Each row was made from one path, in order. Every step used is in the known rows, and no mark comes twice. Write each row's path.
Known rows
Q J W R: [ 0.54  1.32 -0.22 -0.90  1.05 -1.95 -3.16 -1.22  3.59 -0.37  2.55 -5.01
  2.76 -1.38  0.34  0.43 -2.91  2.78  0.83  2.88  0.39  1.66]
Q J: [ 0.33  2.17 -2.34 -2.50  0.05 -1.45  0.05 -1.23  0.10 -2.07  3.09 -1.63
 -0.65 -1.06  1.01  2.23 -0.17  0.48 -2.16  0.70  1.15 -1.54]
D Q J E R: [ 6.23  0.40 -3.61 -2.79 -3.88 -2.61 -0.04 -3.04  3.00 -1.43  2.10 -4.20
 -0.17 -0.56  2.40 -1.62 -1.43  0.82 -4.83  4.70 -1.45  0.24]
Q J E: [ 2.87 -0.62 -2.41 -2.16 -0.29 -2.95  3.04 -1.75  1.07 -0.65  3.56 -3.35
 -1.96 -0.44  1.07 -2.74 -1.33  1.79 -2.23  1.60  0.66 -1.60]
W J: [-0.16  0.93 -0.39 -0.41 -1.25 -0.69 -0.98  1.46  0.68  0.65  0.89 -1.48
  1.11 -0.36  0.83  7.98  0.17 -2.00 -3.14 -0.18 -0.76 -0.75]
D P R: [ 1.56 -1.06  0.40  1.48 -0.68 -0.82 -4.14  3.96  0.75  1.24 -0.85  1.17
  4.33 -1.25  0.50 -5.08 -0.01 -0.30 -0.07 -2.71 -0.22  2.93]
L R W J E: [ 3.02 -2.52 -0.13 -1.51 -3.17 -3.20  2.06  2.27  4.48  2.79  1.60 -0.88
 -1.99  3.73  0.01  2.21 -2.37  0.20  0.19  1.29 -2.73 -1.50]
E J W: [-0.13 -0.64  0.03 -0.94  1.09 -0.09 -0.25  3.54  3.05 -0.27  2.16 -1.12
  2.30 -0.15  0.70  2.40 -1.39 -1.39  3.56  0.04 -0.12  0.03]
J E R W: [ 5.18 -3.16 -1.00 -0.61 -3.39  0.07  1.33 -1.57  3.18  1.68  0.73  1.76
 -3.56  2.55  0.18 -5.54 -3.19  0.67  4.23  2.72 -1.90  1.35]
W J E R L: [ 8.22 -1.36 -1.05 -1.06 -3.91 -1.73  0.71  0.28  2.52  1.84  0.21 -2.67
 -4.46  1.21  2.46 -0.50 -2.96  1.28 -0.63  2.94 -2.25 -0.16]
E R: [ 3.42  0.42 -0.25  0.58 -2.24 -0.34 -2.36 -1.82 -0.08 -0.82 -0.85  0.67
  1.00  1.17  1.42 -2.72 -0.67  0.35 -0.18  1.57 -1.28  2.64]
D Q: [ 0.43  0.45 -1.75 -1.48 -1.69  0.48 -0.42  0.37  3.02  0.05 -0.47 -2.39
  1.20 -1.82  0.28  4.95  0.68 -1.53 -3.43  2.14 -1.17 -1.46]
L R W: [ 0.39 -1.14  0.62 -1.20 -1.97 -1.08 -0.37  1.78  3.54  1.65 -0.20  3.08
 -2.13  4.38 -0.77 -0.19 -1.63  0.90  3.91  0.42 -2.09 -0.75]
L R: [ 0.54  0.29  1.57 -0.20 -1.00 -3.11 -1.45  1.47  1.36  0.09 -0.89  0.31
  1.54  3.48  0.15 -0.96 -0.17  1.72 -0.75 -0.03 -1.68  0.41]
W R Q J: [ 1.71  2.48 -2.24 -3.33  0.53 -2.13 -1.25 -0.70  2.70 -1.35  2.71 -3.56
  4.73 -0.93  0.63  0.94 -1.49  2.59 -0.09  2.80 -0.76 -0.73]
Q J W: [ 0.58  0.28 -1.74 -1.28  2.11 -0.85 -0.54 -1.47  2.61 -0.64  3.85 -5.41
  1.38 -1.09  0.18  4.69 -1.57  1.41  0.57  0.15  2.03 -1.65]
W J E R: [ 5.74 -0.88 -0.42 -0.11 -3.58 -2.19 -0.14 -1.10  1.42  0.63  0.61 -2.31
  0.54  1.42  2.12 -0.24 -1.88 -0.07 -3.00  2.39 -2.20  1.82]
E J: [-0.57  1.01 -0.62 -2.09 -1.14 -0.52 -0.22  4.39  0.54 -1.83  1.23  3.28
  0.22 -0.09  1.92  0.05  0.00 -2.82  1.28  0.58 -1.23  0.40]
R Q: [ 1.82 -0.47 -0.90 -1.49  1.40  0.21  1.40  0.46  2.02  0.60  0.64 -2.11
  4.61  0.47 -0.80  2.02 -0.19  1.02  2.04  0.02 -0.85 -1.75]
W R: [-0.09  1.20  1.23  0.19 -0.89 -1.03 -2.72  0.11  1.38  0.13 -0.96 -0.27
  1.39 -0.35  0.43 -3.67 -1.28  1.33  0.19  2.55 -1.42  3.00]
P R: [ 2.53 -0.97  0.92  0.96 -0.82 -0.99 -2.96  2.49 -0.77  1.45 -1.07  0.72
  3.24 -0.67 -0.64 -2.34 -0.32  0.17  1.73  0.13  0.98  1.40]

Which path is each row?
[ 0.32 -0.26  1.79  1.22  1.12 -0.76 -3.02 -0.28  3.62  1.03  0.09 -3.83
  3.21 -0.37 -0.49 -1.20 -2.61  2.23  2.33  2.05 -0.47  2.78]
J W R
[ 8.62 -0.78 -2.78 -2.51 -3.13 -2.30  1.15 -1.76  2.00 -0.19  1.52 -2.46
 -5.75  0.76  2.52 -4.98 -3.07  3.24  0.07  3.57 -0.77 -0.55]
Q J E R L
[ 7.06 -1.42 -1.44 -1.47 -1.92 -1.69  1.35 -0.49  3.24  1.38  1.45 -4.18
  5.28  1.60  1.08  1.52 -1.57  1.01 -0.60  2.27 -2.81 -0.26]
W J E R Q
[ 2.38 -2.69 -1.28 -1.06 -2.42 -0.77  3.16  1.29  3.56  2.65  2.49 -1.10
 -3.08  1.14 -0.05  2.73 -2.27 -1.02  0.49  1.25 -1.41 -1.55]
R W J E
[ 3.92  0.65 -2.43 -2.85  0.49 -1.92 -1.24  1.21  1.06 -0.22  2.63 -2.54
  6.01 -1.21 -0.36  2.29 -0.75  1.66  1.23  0.76  1.22 -2.13]
P R Q J
[ 4.47  0.19 -2.46 -2.01  1.46 -0.84 -1.22 -2.33  4.19 -0.40  3.97 -6.52
  5.92  0.22  0.43  4.33 -2.28  2.79  2.17  1.31  0.38 -1.24]
E R Q J W
[ 0.10  0.00  0.02 -1.47 -3.01 -1.63 -1.43  3.05  3.77  2.10  0.95  1.42
 -0.67  3.44 -0.06  7.71 -1.29 -1.30  0.51  0.33 -2.78 -1.37]
L R W J
[ 2.16 -0.97  0.62 -0.43  2.26 -0.29 -1.47  0.27  5.13  1.77  0.91 -5.31
  7.51  0.10 -1.28  0.67 -2.34  3.00  4.25  1.78 -1.29  0.66]
J W R Q
[ 2.18  1.84 -1.94 -3.72  0.31 -3.73  0.14  0.38  2.74 -1.36  2.98 -3.01
  4.77  2.25  0.51  3.16 -0.35  2.81 -0.86  0.89 -1.03 -2.92]
L R Q J
[ 2.77  0.04 -1.26 -0.92 -3.92  0.64 -2.10  0.46  2.63  1.27  0.93  1.61
 -1.11  1.61  0.98  6.29 -1.91 -2.35  0.92  1.59 -2.30  0.47]
E R W J
[ 4.30 -0.33 -2.18 -2.88  0.03 -3.43  2.11 -1.19  3.55 -0.22  3.53 -5.16
  2.89 -0.46  0.46 -3.90 -2.44  3.59 -0.42  3.56 -1.12 -0.88]
W R Q J E
[ 6.92 -2.07 -1.18 -1.01 -1.16 -1.21  1.64 -1.66  2.75  0.87  0.46 -3.22
  4.21  1.87  0.41 -4.18 -1.56  2.44  1.50  2.39 -2.22  0.50]
J E R Q
[ 4.49 -1.02 -2.97 -3.38  0.66 -2.61  3.98 -1.30  2.57 -0.31  4.09 -5.21
  1.76 -0.12  0.27 -0.97 -1.49  2.66 -0.62  1.67  0.19 -2.99]
R Q J E
[ 3.96 -1.43 -0.08 -0.61  0.62 -0.58 -1.12  2.82  1.25  2.05 -0.24 -1.44
  7.31 -0.16 -1.49  0.01 -0.44  1.29  3.58 -0.10  0.05 -0.59]
P R Q
[ 4.68  1.96 -3.33 -3.39 -0.61 -1.40 -0.89 -2.23  1.57 -1.91  2.74 -2.83
  4.21  0.30  1.32  1.79 -0.97  1.73 -0.46  1.98 -0.45 -0.95]
E R Q J
[ 2.34  0.14 -1.30 -2.48  2.39 -2.93 -0.29 -0.19  5.13  0.15  3.82 -6.67
  6.17  1.82 -0.38  5.50 -1.89  3.72  1.63  0.13  0.20 -2.91]
L R Q J W
[ 1.46 -0.18  0.17 -2.07  1.57 -0.58 -1.52  3.48  5.47  0.61  1.60 -3.11
  7.79  0.02  0.11  0.76 -2.31  1.29  5.14  2.33 -2.24  0.89]
E J W R Q
[ 3.80  0.96 -2.42 -2.85 -0.95 -1.15 -2.28  0.28  6.58  0.90  1.29 -6.61
 -1.66 -2.42  1.01  3.88 -3.35  2.75 -0.03  4.72 -0.76 -1.59]
D Q J W R L
